What can hang from each mark:
k752: k939
k925: k745
k939: k752
k745: k41 k108 k540 k752
k108: k338 k745 k939
k41: k745
k540: k745

Each row was made from one small tree. Brackets hold a mark, then the marks that hang from it, in the order of their numbers. Every link used is in the known rows. Write each row's tree.
Known rows:
(k540 (k745 k108 (k752 k939))): [ 1.589 -2.476 -1.580  0.323  1.287  0.214 -1.173 -1.370 -3.513 -1.814
 -1.432  0.504 -0.345 -2.828 -0.669  0.386]
(k41 (k745 k540 k752)): [ 2.648  0.170 -0.357 -3.120 -0.452 -0.719  1.180 -0.671  2.763  1.274
  1.897 -1.440  1.339  0.991  0.679 -2.882]
(k540 (k745 k41 (k108 k338 (k939 k752)))): [-0.563 -1.568  0.632  4.182  1.121  5.213 -1.372 -0.801 -2.519 -2.486
 -2.843  1.312 -1.984  1.449 -0.034  2.682]
(k540 k745): [-0.251 -0.012 -1.112 -2.068 -0.808 -3.349 -1.047 -2.855  2.952 -2.259
  0.391 -0.764 -0.139 -1.781  3.767 -1.373]
(k745 (k752 k939)): [-0.162 -0.833 -0.231 -3.151 -1.470 -3.193  1.616 -0.415 -0.512 -2.569
  0.392 -0.486  0.463 -1.007 -2.013 -1.669]
(k108 k338 k745 k939): [-1.597  3.750  1.796  4.355 -0.591  0.197  0.771  0.083  1.196 -5.507
  0.071  1.075 -0.043  1.498  3.630 -3.092]
(k108 (k745 k540) k939): [-0.224  4.337  2.191  1.497 -0.600 -2.781  1.509  1.707  1.884 -3.115
  0.699  1.383  1.292  1.555  1.688 -2.240]
(k41 (k745 (k108 k939) k540 k752)): [ 2.963  0.321 -0.518  0.880  0.950  0.863  0.163  1.133 -1.411 -0.145
  0.924 -0.124  0.447  0.963 -1.009 -1.643]
(k41 (k745 (k108 k338 k939))): [-0.503  2.042 -0.920  4.737  0.703  1.897 -1.438 -0.153 -1.099 -3.914
  0.780  0.646 -2.058 -0.112  2.794 -2.675]
(k540 (k745 k41 k108 k752)): [ 1.259 -3.271 -1.334 -2.070  0.746  0.776 -1.990 -1.718  0.186  3.337
 -0.706 -1.390  0.124 -2.587 -0.143  3.021]
(k540 (k745 k108 k752)): [ 1.258 -3.474 -2.210 -0.994  0.506  0.452 -1.625 -2.187 -0.832  0.069
 -0.492 -1.428 -0.362 -2.269  1.195  1.388]
(k745 k41 (k108 k338)): [-4.032 -0.266 -0.653  1.999 -0.569  0.499 -1.098  0.763 -0.210  0.621
  0.233 -0.065 -2.933 -0.751  1.006  2.617]
(k925 (k745 k41 k108 k752)): [ 0.824 -0.394 -0.261 -2.604  0.344 -2.547 -0.788 -1.131  2.072  4.461
 -0.004 -1.320  2.061 -1.921 -1.242  0.400]
(k108 (k745 k41 k540 k752)): [ 0.918  0.562  2.025 -2.169 -0.347 -0.045  1.548  1.011  3.246  3.817
  0.349 -0.640  2.577  1.248 -0.378  0.977]
(k745 k540): [-2.089  1.701 -0.096 -2.464 -1.983 -4.586  1.103  1.001  2.494 -1.398
  1.603 -0.081 -0.491  0.713  1.086 -0.896]
(k925 (k745 k41 k540 k752)): [ 0.775  2.300  1.133 -4.325 -0.506 -4.187  1.298 -0.075  3.785  4.084
  0.760  0.323  3.388  0.872 -1.244 -1.757]
(k745 k41 (k108 k338) k540 (k752 k939)): [-2.045 -0.112  0.264  2.416  0.693  2.345  0.865  3.467 -4.735  1.078
 -0.901  2.473 -1.707  1.261 -3.277  2.307]

Write each row's tree:
[-0.297  0.572  1.159  2.644  0.378  2.337  1.664 -0.254 -1.107 -3.665
 -0.744  1.259  0.542  0.989  0.842 -1.922] => (k108 k338 (k745 (k752 k939)))
[-0.621  2.088  4.027  3.908  0.107  4.695  2.135  1.903  0.460 -2.058
 -1.555  2.245  0.416  5.111 -0.106  0.580] => (k108 k338 (k745 k41 k540) (k939 k752))
[ 1.116 -1.991 -1.812  2.106  0.681  4.296 -0.959 -1.255 -0.935 -0.377
  0.683 -1.558 -1.602 -0.127  1.741 -1.113] => (k41 (k745 (k108 k338) k752))
[-0.479 -3.110 -0.880 -2.864 -1.023 -0.810 -0.411  0.092  0.433  3.772
  0.549 -2.372 -0.471 -1.608 -2.326  3.098] => (k745 k41 k108 k752)
[-0.630 -0.632  0.308 -0.923  0.280 -0.682  0.811  3.054 -3.080  2.703
 -0.233  1.114 -0.347 -0.598 -4.602  2.565] => (k745 k41 k108 k540 (k752 k939))
[ 1.356 -1.826 -0.408 -4.500 -0.334 -1.388 -0.472 -2.906  2.942  2.318
 -0.089 -1.536  1.412 -1.370  0.409  0.826] => (k540 (k745 k41 k752))
[-0.467  2.522  2.649  2.389  0.930  2.672  2.221  2.274 -0.990  0.291
 -0.987  2.800  1.052  2.377 -0.884 -0.355] => (k108 k338 (k745 k41 k540 (k752 k939)))
[ 0.873  0.926  0.470 -5.075 -0.867 -4.533  0.631 -2.135  4.679  3.306
  0.644 -1.302  3.365 -0.685 -0.393 -2.003] => (k925 (k745 k41 k752))
[ 2.571 -1.356 -1.355 -0.651  0.976  1.464 -0.201  0.439 -0.040  2.190
  1.233 -1.423 -0.191 -0.088  0.021 -0.562] => (k41 (k745 k108 k540 k752))
[-1.525 -0.871 -1.050  2.788 -0.822  1.709  0.264  1.062 -3.826 -3.847
 -0.101  0.089 -1.672  1.743 -1.229  0.022] => (k745 (k108 k338 k939) k752)
[ 3.143 -0.924 -1.174 -0.057  0.397  0.869 -0.692 -0.838 -0.602 -0.941
  0.884 -1.824  0.340 -0.880 -0.697 -2.137] => (k41 (k745 (k108 k939) k752))
[-0.672 -0.181  0.564 -4.676 -1.559 -2.315  1.786  1.086  2.183  3.262
  1.149 -1.006  0.983  1.438 -2.193  1.002] => (k745 k41 k540 k752)
[-2.142  2.255  0.683  0.426 -0.554 -2.664  0.105  3.317 -0.896  0.772
  0.582  1.215 -1.041  0.132 -2.031  1.915] => (k745 k41 (k108 k939) k540)
[-2.233 -0.299 -1.029  2.971  0.980  1.808 -2.473 -1.228 -0.317  0.275
 -0.893  1.008 -2.356 -1.698  3.367  2.416] => (k540 (k745 k41 (k108 k338)))
[ 0.222 -0.686 -0.574  2.587  0.929  3.387 -1.568 -0.727 -2.960 -0.732
 -1.565  1.287 -0.776  0.326 -0.176  1.311] => (k540 (k745 k41 (k108 k338 k939) k752))
[ 0.028  0.280 -1.159  1.713  0.280 -2.090 -2.067 -1.110 -1.024 -3.559
 -0.574  0.638 -1.101 -1.970  2.052 -0.291] => (k540 (k745 (k108 k939)))
